Known rows, with every step that occurs
Y/K/B/U: 55	0	22	13	19	-9	2	-55	-21	-33	-1	-3	-48	2	-12	-43	-10	-38	26	12	-21	11	11	25	-29	-30	6	-3	25	13	10	-7	33	0	-2	-31	-34	-34	24	-25	-22	-8	-28	7	29	23	10	15
K/B/Z: 42	5	1	39	28	-11	11	-52	-30	-29	1	2	-38	23	-21	-26	12	-24	31	27	-44	8	-13	19	-21	-32	13	-6	9	8	-1	4	-24	-19	4	3	4	-24	16	19	8	17	-3	0	-10	-3	21	13
A/D/G: 2	-25	10	-1	22	8	-8	12	-13	-30	-3	-32	-14	-31	23	50	1	-35	19	-30	-5	-9	0	6	-8	-12	8	3	-9	20	2	-2	10	-12	1	4	-6	6	26	19	-3	3	40	-11	4	0	16	7
B/G: 33	-25	-11	25	14	7	12	-24	-28	-18	22	-6	-29	18	20	-15	14	-8	21	-5	-38	0	-5	11	2	-25	-3	7	-12	13	-10	14	-8	-33	10	16	12	-7	31	10	6	10	-2	-24	-7	-14	16	-20
M/G/B/K/Y: 0	32	59	27	-34	13	-15	-30	-14	-38	1	-37	-2	-2	67	-43	-8	-7	-11	29	11	57	7	32	8	11	6	55	-70	7	-29	-11	8	14	-9	-8	-5	11	25	-35	-16	-67	2	18	35	35	10	69
U/B: 29	8	6	11	1	6	23	-39	-18	-25	-21	-41	-51	4	-6	-27	5	-29	-3	10	-30	5	15	15	2	-28	21	2	-15	16	-24	23	6	-1	-13	-10	-6	-16	28	5	3	-23	2	-26	7	5	4	17
K/B/G/Z: 47	3	4	68	22	-28	16	-38	-13	-19	39	9	-39	42	-16	1	6	-5	8	15	-34	-16	-22	10	-5	-24	24	0	17	-3	3	0	1	-4	24	1	12	-15	45	36	8	8	4	-19	6	-4	14	-14
U/B/G: 44	-17	-9	21	12	12	43	-49	-18	-17	-1	-15	-38	15	-16	-3	5	-14	6	-1	-39	-1	11	11	14	-32	0	-8	7	20	-25	24	-7	-8	11	9	8	-14	35	16	16	-5	-4	-38	3	-8	11	8
Z/G/B/K/Y: 6	28	38	29	-19	13	-4	-12	-6	-15	9	-7	7	9	49	-44	-18	-18	-31	27	-8	16	-1	33	-16	10	6	57	-61	-1	-58	3	33	30	-5	4	1	25	25	-34	-19	-52	-16	-4	30	42	-5	34
B/Z: 30	-7	-14	13	11	-6	11	-28	-33	-21	-4	-12	-37	15	8	-22	16	-23	31	13	-37	10	1	17	-4	-27	-4	15	-20	10	-6	8	-22	-36	8	5	19	-2	7	7	8	2	3	-5	-2	-3	25	3
Q/K/B/Z/G: 43	8	4	30	49	2	13	-43	-19	-8	15	7	-8	46	-15	-12	-3	-24	16	42	-44	4	-10	11	-36	-7	23	-5	13	-10	-18	11	-1	15	6	25	18	5	16	24	-1	16	4	26	-15	-4	17	-7
Q/K/Y: 11	-12	37	5	29	-7	-21	-27	-29	-31	-1	-40	-22	-7	67	-33	20	-39	6	26	-36	32	17	10	-29	2	7	23	-43	3	-27	7	40	7	-6	21	-28	-11	28	-14	-29	-39	19	9	-14	13	8	-13
K/B: 27	10	21	40	16	-2	-2	-38	-27	-37	5	-14	-51	13	1	-36	11	-27	15	18	-32	4	-16	19	-27	-29	31	-1	-1	8	-7	11	2	-20	-14	-5	-14	-29	34	11	-10	9	-3	-5	-5	-1	1	-4
Z/B/K/Y: 20	14	43	40	-7	-10	0	1	-6	-27	-27	-31	-31	-15	54	-57	8	-41	-19	31	-24	15	12	33	-20	-2	7	34	-48	17	-68	2	50	12	-24	1	-26	-25	29	-30	-5	-57	-12	-5	37	31	-2	63
D/G/Z/B: 14	17	18	52	6	-8	8	29	8	-11	1	-40	-6	-2	11	4	3	-32	-9	-3	-9	-18	4	15	-10	-9	34	24	-32	-6	-23	9	39	22	-1	-8	18	7	17	29	17	-40	36	-11	47	13	8	22
Q/K: 16	-1	8	-3	22	3	-25	-27	-26	-27	-3	-42	-44	4	45	-33	23	-37	15	18	-30	22	9	5	-22	-4	26	12	-32	4	-20	9	21	-12	-14	14	-8	-9	17	4	-19	-23	14	8	-6	-2	12	-18
D/G/M: 11	-2	30	18	21	14	12	1	-9	-23	20	-25	-17	19	11	21	8	-18	19	-19	1	2	17	23	-10	-17	17	27	-35	15	3	15	9	6	-22	5	0	4	25	44	9	-1	9	0	-12	16	11	-27
Y/K/B: 47	-14	32	8	28	-9	-15	-39	-31	-32	4	-2	-53	1	12	-56	10	-29	25	8	-31	2	-3	19	-27	-31	21	-3	13	23	5	-2	22	-14	-10	-8	-33	-35	31	-5	-25	15	-13	-5	10	11	8	-5
M/G: 13	6	23	28	-12	13	4	-8	-22	-31	11	-39	-24	22	36	-23	5	0	20	11	-4	36	-5	23	9	-13	17	25	-37	3	6	11	-15	-40	-12	-14	8	4	27	1	-1	-1	17	14	1	-12	13	17
Y/K/B/G/D/A: 49	-59	21	-6	29	7	6	-3	-6	-21	27	23	-32	-10	-12	34	11	-15	30	-15	-51	-35	13	-11	-3	-23	-25	-13	30	44	10	-12	29	10	15	35	-15	-39	13	21	-5	47	8	8	-8	5	44	-2
M/G/D: 5	0	44	3	-20	27	-1	19	-12	-21	16	-49	-23	16	23	16	15	-1	18	14	-7	19	3	17	10	-5	1	31	-49	8	11	16	3	-22	-12	-19	11	9	11	12	2	16	34	29	-6	-3	30	36
K/Y: 13	-13	32	26	12	-9	2	-10	-29	-33	3	-25	-26	-3	55	-40	11	-26	5	13	-32	22	4	22	-18	-13	-6	26	-42	7	-17	12	24	-20	-10	4	-21	-11	34	-17	-18	-20	8	-12	-12	12	5	-5
U/B/Z: 41	2	-14	10	16	-3	38	-52	-25	-17	-22	-23	-47	13	-31	-13	8	-25	15	22	-40	11	16	14	10	-34	1	-1	-7	17	-18	16	-20	-1	6	2	12	-11	11	11	17	-14	4	-20	8	7	21	31
Z/G/B/K: 10	39	12	21	-30	25	-5	-9	-2	-9	5	-9	-12	18	24	-45	-15	-20	-23	19	-3	5	-6	29	-9	2	24	46	-49	1	-49	7	16	15	-12	0	22	27	14	-14	-9	-38	-22	-7	40	27	0	27
D/G/Z: 12	6	18	32	10	-30	-4	1	-7	-13	7	-37	-15	13	23	26	6	-25	4	-4	-5	-9	-2	6	-5	-15	37	27	-30	-9	5	6	23	1	7	-10	21	18	30	31	4	-25	21	-11	17	11	19	-17
D/G/B: 1	9	11	15	-7	34	-18	-16	-14	-22	2	-34	7	-20	26	-5	7	-25	10	-16	-6	11	6	14	-9	-10	17	27	-40	2	-11	7	11	10	-3	9	23	14	3	8	-1	-38	22	-10	22	15	11	1
B/Z/G: 33	-5	-15	29	14	6	31	-2	-21	-2	15	11	-4	43	-2	-14	-6	-10	13	16	-36	-2	-13	23	-8	-18	-2	16	-19	-5	-12	18	-17	-25	11	7	31	23	12	9	12	22	0	-3	-8	-3	20	-4
Y/K: 34	-28	17	-16	13	-6	-13	-14	-34	-24	1	-18	-50	-7	41	-53	13	-27	25	-6	-25	5	11	17	-8	-23	3	17	-19	26	1	0	25	-24	-6	-3	-22	-14	18	-14	-27	-1	-3	-12	14	11	12	-11
A/D/G/N: -5	-45	-4	-9	27	-2	4	20	-7	-41	13	-54	15	-27	2	61	-12	-46	-3	-33	-8	-22	-1	16	-7	2	1	-6	-43	12	-9	-13	23	-11	8	-1	6	9	15	22	-21	-13	32	-2	9	15	20	5
G/Z/B: 25	25	3	55	-7	-13	5	30	0	-16	10	-32	-40	7	13	-43	6	-29	-12	11	-18	-15	-2	20	-4	-5	27	30	-44	-2	-29	10	34	1	-6	-11	10	-5	14	13	9	-36	27	-18	42	10	1	25
D/G: 10	-12	18	13	15	4	-4	-8	-19	-21	-6	-38	-13	-5	26	14	12	-30	18	-9	-14	6	4	12	-15	-23	24	14	-21	6	-3	15	12	-18	-10	1	10	4	27	17	2	-7	10	-8	2	2	14	-11
Z/B/G/D: 29	-24	6	27	-1	38	15	34	-4	-3	25	-18	-16	-6	-3	8	23	-16	9	-1	-46	-26	10	12	-1	-12	-21	14	-22	17	-36	20	27	-3	-1	14	15	-10	3	17	22	9	24	-9	16	-2	23	33

Rows
22	11	18	30	16	25	35	22	-4	-9	46	3	-18	53	2	-21	-11	-1	-3	2	-7	-8	-4	37	-9	-6	7	35	-41	4	-11	26	8	-2	-23	5	4	20	25	32	0	21	-1	-2	-21	10	-1	-33
Z/G/M
27	-12	6	2	7	22	24	23	-13	8	20	1	-3	36	-16	25	8	-10	14	21	-39	-16	0	16	-7	-10	-18	26	-30	0	-11	22	1	-9	12	2	34	28	-4	21	16	39	12	11	-14	5	33	15
B/Z/G/D
21	-47	-4	0	0	15	17	27	-3	-15	24	-5	-27	-3	6	51	18	-8	20	-18	-45	-28	15	-15	16	-15	-31	7	-10	30	-6	4	11	-10	10	40	17	-13	6	27	10	30	24	-1	-14	-7	46	-2
B/G/D/A
12	1	-13	12	6	29	-7	-28	-21	-18	-1	-16	15	-10	4	10	6	-21	26	-11	-16	14	8	12	-5	-15	0	25	-35	2	-5	-1	-16	10	15	19	41	18	-13	16	15	-31	21	-4	19	14	30	18
D/G/B/Z
34	-16	2	29	24	16	31	-14	-19	-21	49	6	-35	39	0	-8	11	1	22	-13	-21	-4	4	23	6	-21	-14	21	-22	20	-3	13	-12	-17	-5	24	3	-5	29	38	15	16	-1	-15	-21	1	13	-33
B/G/M
22	-22	-9	1	5	19	31	46	3	4	18	11	-3	22	-13	51	-2	-8	13	6	-43	-30	8	-2	4	-6	-29	17	-21	12	-9	8	3	1	11	35	38	17	-14	27	14	41	23	20	-16	3	47	10
B/Z/G/D/A
28	28	-5	42	-14	17	19	2	-2	-27	-10	-32	-29	-9	-1	-45	-7	-39	2	12	-19	3	17	33	-17	-17	1	10	-25	2	-30	15	33	-2	-19	-22	-3	-18	5	-20	11	-42	-3	-2	44	12	3	43
Z/B/U
32	44	-3	61	-16	-13	23	10	10	-19	5	-34	-32	5	-8	-32	-12	-36	-11	17	-8	-9	13	28	-9	-7	12	28	-31	-13	-23	5	43	19	2	-39	13	-3	9	-7	12	-59	10	-6	60	23	5	40
G/Z/B/U
42	-15	7	32	45	4	-5	-66	-26	-26	21	-7	-32	19	4	-10	18	-25	23	21	-48	7	-5	4	-26	-14	21	-16	27	6	-15	6	5	-1	6	33	-6	-27	35	25	-3	3	0	5	-16	-10	15	-20
Q/K/B/G
3	-14	30	-3	-24	22	10	40	1	-33	13	-36	-21	3	26	43	6	1	14	0	-13	6	13	-2	23	1	-10	21	-42	22	14	4	3	-13	-13	13	10	-2	2	20	4	19	41	39	-10	-4	44	29
M/G/D/A
26	24	22	3	-13	-14	14	-54	-8	-20	-41	-42	-69	7	4	-25	4	-38	-16	26	-16	10	18	21	4	-23	32	12	-16	26	-48	9	11	11	-21	-14	-10	-19	36	-2	1	-47	-30	-21	32	24	5	50
U/B/K
17	26	26	43	-12	-21	4	1	-10	-20	22	-40	-28	41	31	-9	-1	4	5	20	7	20	-12	19	16	-6	29	37	-47	-10	16	3	-5	-21	5	-25	18	19	32	17	3	-16	29	12	17	-3	18	16
M/G/Z
45	16	-1	28	25	22	75	-17	-4	0	25	8	-20	63	-54	3	-19	-4	-2	13	-20	-8	16	31	10	-20	-8	18	-16	14	-19	27	-21	29	-4	7	21	18	12	40	29	13	-3	-8	-15	19	14	9
U/B/Z/G/M
14	6	46	15	0	-31	-11	-32	-20	-29	-20	-30	-44	-2	62	-34	9	-35	-8	31	-17	23	7	25	-16	-9	8	36	-41	19	-42	-5	30	-5	-15	-4	-30	-12	42	-28	-20	-41	-25	-5	12	28	5	28
B/K/Y
15	34	-11	23	-29	31	-3	-32	-13	-32	5	-26	-21	-11	4	-43	-9	-27	9	2	-5	23	15	27	-8	-8	1	29	-39	-6	-12	4	14	5	-2	-23	12	3	-4	-26	-9	-55	-1	-3	35	24	9	26
G/B/U
5	-7	11	16	20	-27	-8	22	-2	-20	10	-38	-17	-12	17	59	-4	-30	5	-22	8	-23	-5	0	3	-6	18	17	-15	4	10	-12	18	2	21	-13	7	20	26	33	2	-13	50	-14	20	10	20	5
A/D/G/Z
62	-17	10	22	44	-3	21	-30	-23	-6	18	33	-13	34	-17	-33	-10	-14	25	21	-43	-5	-8	25	-24	-29	2	-2	25	11	2	1	3	-5	12	6	2	-3	18	5	-4	41	-15	7	4	9	19	-2
Y/K/B/Z/G
61	-41	17	20	40	-3	4	-51	-31	-24	24	18	-38	9	0	-32	10	-16	34	-4	-42	-6	-5	12	-14	-35	1	-14	31	25	4	-3	9	-16	13	13	-20	-37	38	6	-12	29	-17	-15	3	1	15	-14
Y/K/B/G
46	0	-8	41	10	-21	43	-38	-6	-7	15	-19	-44	33	-25	13	0	-11	-7	8	-32	-14	5	5	23	-25	16	6	-1	6	-16	15	4	13	28	-2	20	-3	36	31	19	-23	11	-41	18	6	17	7
U/B/G/Z
25	-44	-22	14	18	-2	25	-18	-19	-26	41	-31	0	19	-5	-3	2	-22	-2	-9	-42	-11	-5	24	2	-10	-13	-2	-42	7	-25	2	2	-33	17	12	22	-4	20	18	-15	-4	-11	-13	-7	2	21	-22
B/G/N
64	-7	22	25	54	4	39	-19	-15	-6	45	45	-18	57	-36	-27	-15	-3	27	12	-25	-10	-3	35	-20	-20	-7	11	12	19	10	0	0	16	-1	11	-7	-2	13	29	1	46	-13	15	-15	23	17	-16
Y/K/B/Z/G/M
36	-39	-22	15	18	3	55	-37	-12	-24	17	-40	-8	19	-39	8	-9	-23	-16	-2	-45	-16	12	22	15	-17	-4	-18	-28	14	-37	11	6	0	16	6	21	-12	24	22	-5	-21	-12	-26	6	9	17	6
U/B/G/N
4	-15	21	2	36	15	10	25	-5	-31	25	-24	-17	-11	5	56	-2	-23	22	-37	15	-13	10	18	-1	-8	0	15	-23	28	9	-2	6	11	-15	11	-14	6	25	45	6	7	39	-3	-11	13	13	-4
A/D/G/M
-2	24	25	4	-22	12	-26	-32	-6	-23	-21	-37	-12	-17	34	-1	4	-35	-1	0	7	18	8	17	-9	-8	36	40	-43	13	-34	-8	17	23	-13	1	17	10	13	-2	-2	-61	-11	-4	46	32	12	35
D/G/B/K
55	-24	32	-2	32	13	17	-5	-15	4	22	25	-10	30	-34	3	1	-15	26	23	-45	-23	-1	16	-22	-21	-14	5	10	15	2	5	21	13	16	-1	3	2	0	13	-5	55	-1	23	-3	18	32	19
Y/K/B/Z/G/D
22	15	-22	15	-5	23	-7	-29	-29	-20	9	-6	-19	1	3	-42	11	-17	27	4	-27	15	3	16	5	-15	-8	30	-41	3	-13	-1	-22	-10	11	9	32	9	-16	-1	4	-26	17	-7	14	11	23	20
G/B/Z
21	27	18	30	-16	0	-7	1	-2	-23	-27	-35	-56	-8	27	-52	11	-41	-13	24	-17	-2	6	30	-13	-11	24	26	-35	20	-60	7	30	-3	-33	-9	-9	-18	19	-13	2	-42	-19	-8	49	17	1	58
Z/B/K
43	1	11	51	43	-26	-4	-55	-12	-15	37	-10	-35	41	-3	4	14	-19	10	27	-37	-4	-9	-1	-17	-6	32	-3	13	-6	-8	-3	17	16	27	17	5	-14	39	41	-3	-12	15	-1	4	0	20	-24
Q/K/B/G/Z
34	-15	-9	-3	4	22	63	22	13	4	-3	0	-13	24	-48	59	-12	-13	-6	8	-47	-33	25	-4	20	-12	-24	6	-6	21	-22	17	4	36	11	29	32	11	-10	31	26	25	26	7	-7	11	46	37
U/B/Z/G/D/A
7	-16	11	1	-5	23	17	60	10	-7	19	-5	-11	15	11	37	-4	-12	-7	-5	-32	-32	7	0	0	0	-12	22	-30	12	-16	16	26	5	-9	24	17	14	5	21	0	33	24	15	-14	2	29	-1
Z/G/D/A
36	-2	6	4	5	25	55	1	-3	12	3	-12	-12	36	-49	36	-2	-11	-2	26	-42	-20	15	15	7	-19	-15	12	-14	8	-26	31	3	25	11	-1	30	22	-1	23	25	18	13	-4	-4	14	29	41
U/B/Z/G/D
